Known rows, with every way that one mark hangs from another:
Q401(Q76 Q883(Q77(Q747(Q276)))): [-1.92 -0.29 -1.93 -1.70 -1.59 -1.91 -4.27 -0.03 -0.30 -2.27  4.76  2.87
 -0.77  0.55  1.10  0.29 -0.23]
Q76(Q77(Q401(Q883) Q747(Q276 Q830))): [ 0.47 -1.55 -3.16 -2.27 -0.98 -2.12 -2.96 -1.03  2.16 -1.87  3.28  2.99
  1.25  2.32  0.35 -0.21 -0.92]
Q76(Q77(Q747(Q276) Q883(Q401))): [-0.04 -0.64 -2.07 -1.82 -0.56 -1.52 -2.48 -0.43  0.46 -1.91  2.39  3.66
  2.15  2.35  0.04  0.39 -1.69]
Q76(Q77): [-0.15 -0.25 -0.46 -1.59  0.28 -1.00 -0.47  1.79  0.98 -1.19  0.04 -0.10
  0.03 -0.17  0.21 -1.01 -1.65]
Q77(Q401 Q747 Q883(Q76)): [-0.64 -0.77 -1.46 -0.76 -0.34 -1.46 -2.70  0.57  1.59 -1.24  3.45  3.16
  2.86  1.14 -1.50 -0.13 -0.85]
Q77(Q401(Q76 Q883) Q747): [-2.85 -1.46 -1.59 -1.12 -1.07 -1.38 -3.34  0.14 -0.04 -1.68  2.32  1.97
  0.98  1.91  0.07  0.28 -1.11]
Q830(Q276 Q747): [ 1.04 -1.60 -1.02 -0.59  0.03 -1.76 -0.97 -1.37  1.46 -1.60  0.15 -0.17
  0.06  1.72 -0.52 -2.17 -0.14]
Q77(Q401(Q883(Q76)) Q747): [-2.10 -0.74 -1.46 -0.67 -0.61 -1.50 -3.68  0.20  1.90 -1.24  2.88  2.40
  1.27  1.80 -0.86 -0.22 -0.77]
Q76(Q77(Q747(Q276 Q830) Q883(Q401))): [ 0.93 -0.95 -3.29 -2.36 -0.74 -2.07 -2.54 -1.00  1.19 -1.89  3.75  3.96
  1.75  3.00  0.64 -0.40 -0.77]
Q830(Q276): [ 0.42 -0.36 -0.23 -0.68  0.12 -1.00 -1.10 -1.21  0.84 -1.35  0.00 -0.29
 -0.03  0.77 -0.18 -0.30 -0.40]
Q883(Q76 Q77(Q747(Q276 Q830)) Q401): [-0.34  0.51 -3.16 -1.81 -0.68 -2.06 -4.70 -0.31  0.37 -1.83  5.80  3.92
  0.54  1.55  0.18 -1.09  1.12]
Q401(Q76(Q77) Q883): [-2.81 -0.19 -0.83 -1.91 -0.96 -1.67 -0.94  1.08  0.36 -1.46  2.40  0.55
 -1.34  0.07  1.55 -0.86 -1.86]
Q77(Q401 Q747(Q276) Q883(Q76)): [-0.13  0.02 -1.46 -0.86 -0.85 -1.72 -2.28 -0.17  1.56 -1.59  4.20  4.09
  2.92  0.81 -1.49  0.68 -0.39]
Q883(Q76 Q401): [-2.39  1.30 -0.74 -0.65  0.03 -0.93 -1.72  1.13  0.09 -0.92  1.59  0.98
  0.37  1.31 -0.10 -0.78 -0.24]
Q77(Q401 Q747 Q883): [ 0.41 -1.58 -1.84 -0.96 -0.11 -1.00 -2.54  0.37  1.04 -1.36  1.33  2.34
  3.17  2.30 -1.04  0.58 -1.19]
Q883(Q76 Q77(Q747(Q276)) Q401): [-1.39  0.77 -1.93 -1.29 -0.48 -1.49 -4.63  0.26 -0.26 -1.84  4.61  3.61
  0.97  0.86 -0.39 -0.22  0.25]
Q747(Q830): [ 0.73 -0.09 -1.64 -1.35 -0.04 -1.19 -0.84  0.96  1.46 -1.07  0.86 -0.17
 -0.38  1.26  0.60 -1.36  0.38]

Rows:
[ 0.19 -0.86 -2.97 -1.75 -0.10 -1.89 -4.36  0.74  1.26 -1.41  5.31  2.86
  1.61  0.54 -0.73 -1.52  0.49] | Q883(Q76 Q77(Q401 Q747(Q830)))
[ 0.48 -2.41 -2.38 -2.43 -1.02 -2.74 -2.37 -2.31  1.32 -2.04  4.92  2.97
  0.40  0.46  0.55 -1.48 -1.05] | Q401(Q76(Q77(Q747(Q830(Q276)) Q883)))
[-0.19 -1.86 -2.37 -2.56 -0.99 -2.36 -2.02  0.39  1.18 -1.77  4.43  2.82
  0.42  0.43  0.77 -1.63 -1.21] | Q401(Q76(Q77(Q747(Q830) Q883)))
[-2.70 -1.53 -1.12 -1.91 -1.10 -1.81 -2.98  0.62  0.69 -1.80  2.58  1.81
 -0.77  0.53  0.87 -0.94 -2.00] | Q401(Q76(Q77(Q747)) Q883)
[ 0.12 -0.98 -2.86 -1.83 -1.51 -2.15 -2.02 -0.90  0.44 -2.01  4.92  3.93
  2.17  1.38 -0.01  0.38  0.12] | Q77(Q401(Q76) Q747(Q276 Q830) Q883)
[-1.45 -0.75 -2.51 -2.50 -1.18 -2.13 -2.68 -0.50 -0.51 -2.14  3.74  3.31
  0.27  1.19  0.87 -0.92 -0.50] | Q883(Q401(Q76(Q77(Q747(Q276 Q830)))))
[ 1.26 -1.00 -2.47 -1.40 -0.54 -1.50 -2.59 -0.44  1.28 -1.79  1.88  2.46
  1.96  1.90 -0.70  0.05  0.43] | Q77(Q401 Q747(Q276 Q830))
[ 2.14 -2.87 -3.04 -2.20 -0.21 -2.25 -2.63 -2.70  2.16 -1.72  3.62  3.06
  2.72  2.05 -0.52 -0.77 -1.35] | Q76(Q77(Q401 Q747(Q830(Q276)) Q883))
[ 0.82 -1.73 -2.43 -1.35 -0.02 -1.25 -2.94  0.17  1.37 -1.41  1.23  1.57
  1.93  2.23 -0.67 -0.73 -0.04] | Q77(Q401 Q747(Q830))
[-1.99 -1.36 -1.01 -1.07 -0.55 -1.07 -2.65  0.87 -0.66 -1.66  1.45  1.72
  1.65  0.51 -0.75  0.05 -0.93] | Q77(Q401(Q76) Q747)
[-0.91 -0.71 -1.60 -1.28 -1.32 -1.60 -1.97 -0.18 -0.31 -1.98  3.56  3.67
  2.58  0.82 -0.55  1.31 -0.76] | Q77(Q401(Q76) Q747(Q276) Q883)
[-0.14 -1.40 -2.20 -1.98 -0.17 -2.07 -2.76  0.67  2.22 -1.35  3.78  2.68
  1.69  0.28 -1.01 -1.93 -0.84] | Q883(Q76(Q77(Q401 Q747(Q830))))
[-1.00 -1.61 -2.26 -1.63 -0.73 -1.61 -2.77  0.34  0.08 -1.66  2.69  1.99
  1.25  1.18 -0.25 -0.84 -0.08] | Q77(Q401(Q76) Q747(Q830))
[-1.57 -0.34 -1.71 -1.25 -0.58 -1.73 -4.92  0.77  1.60 -1.48  4.70  2.42
 -0.46  0.87  0.19 -1.14 -0.29] | Q401(Q883(Q76 Q77(Q747)))
[-0.51 -1.44 -2.02 -1.75 -0.04 -1.26 -2.91  0.28  0.52 -1.55  1.68  2.79
  2.08  2.68  0.06 -0.33 -2.15] | Q76(Q77(Q747 Q883(Q401)))
[ 0.44 -0.89 -0.83 -1.66 -0.39 -1.38 -2.05  0.54  1.25 -1.90  0.95  2.06
  0.67 -0.10 -0.45 -0.41 -1.34] | Q76(Q77(Q747(Q276)))
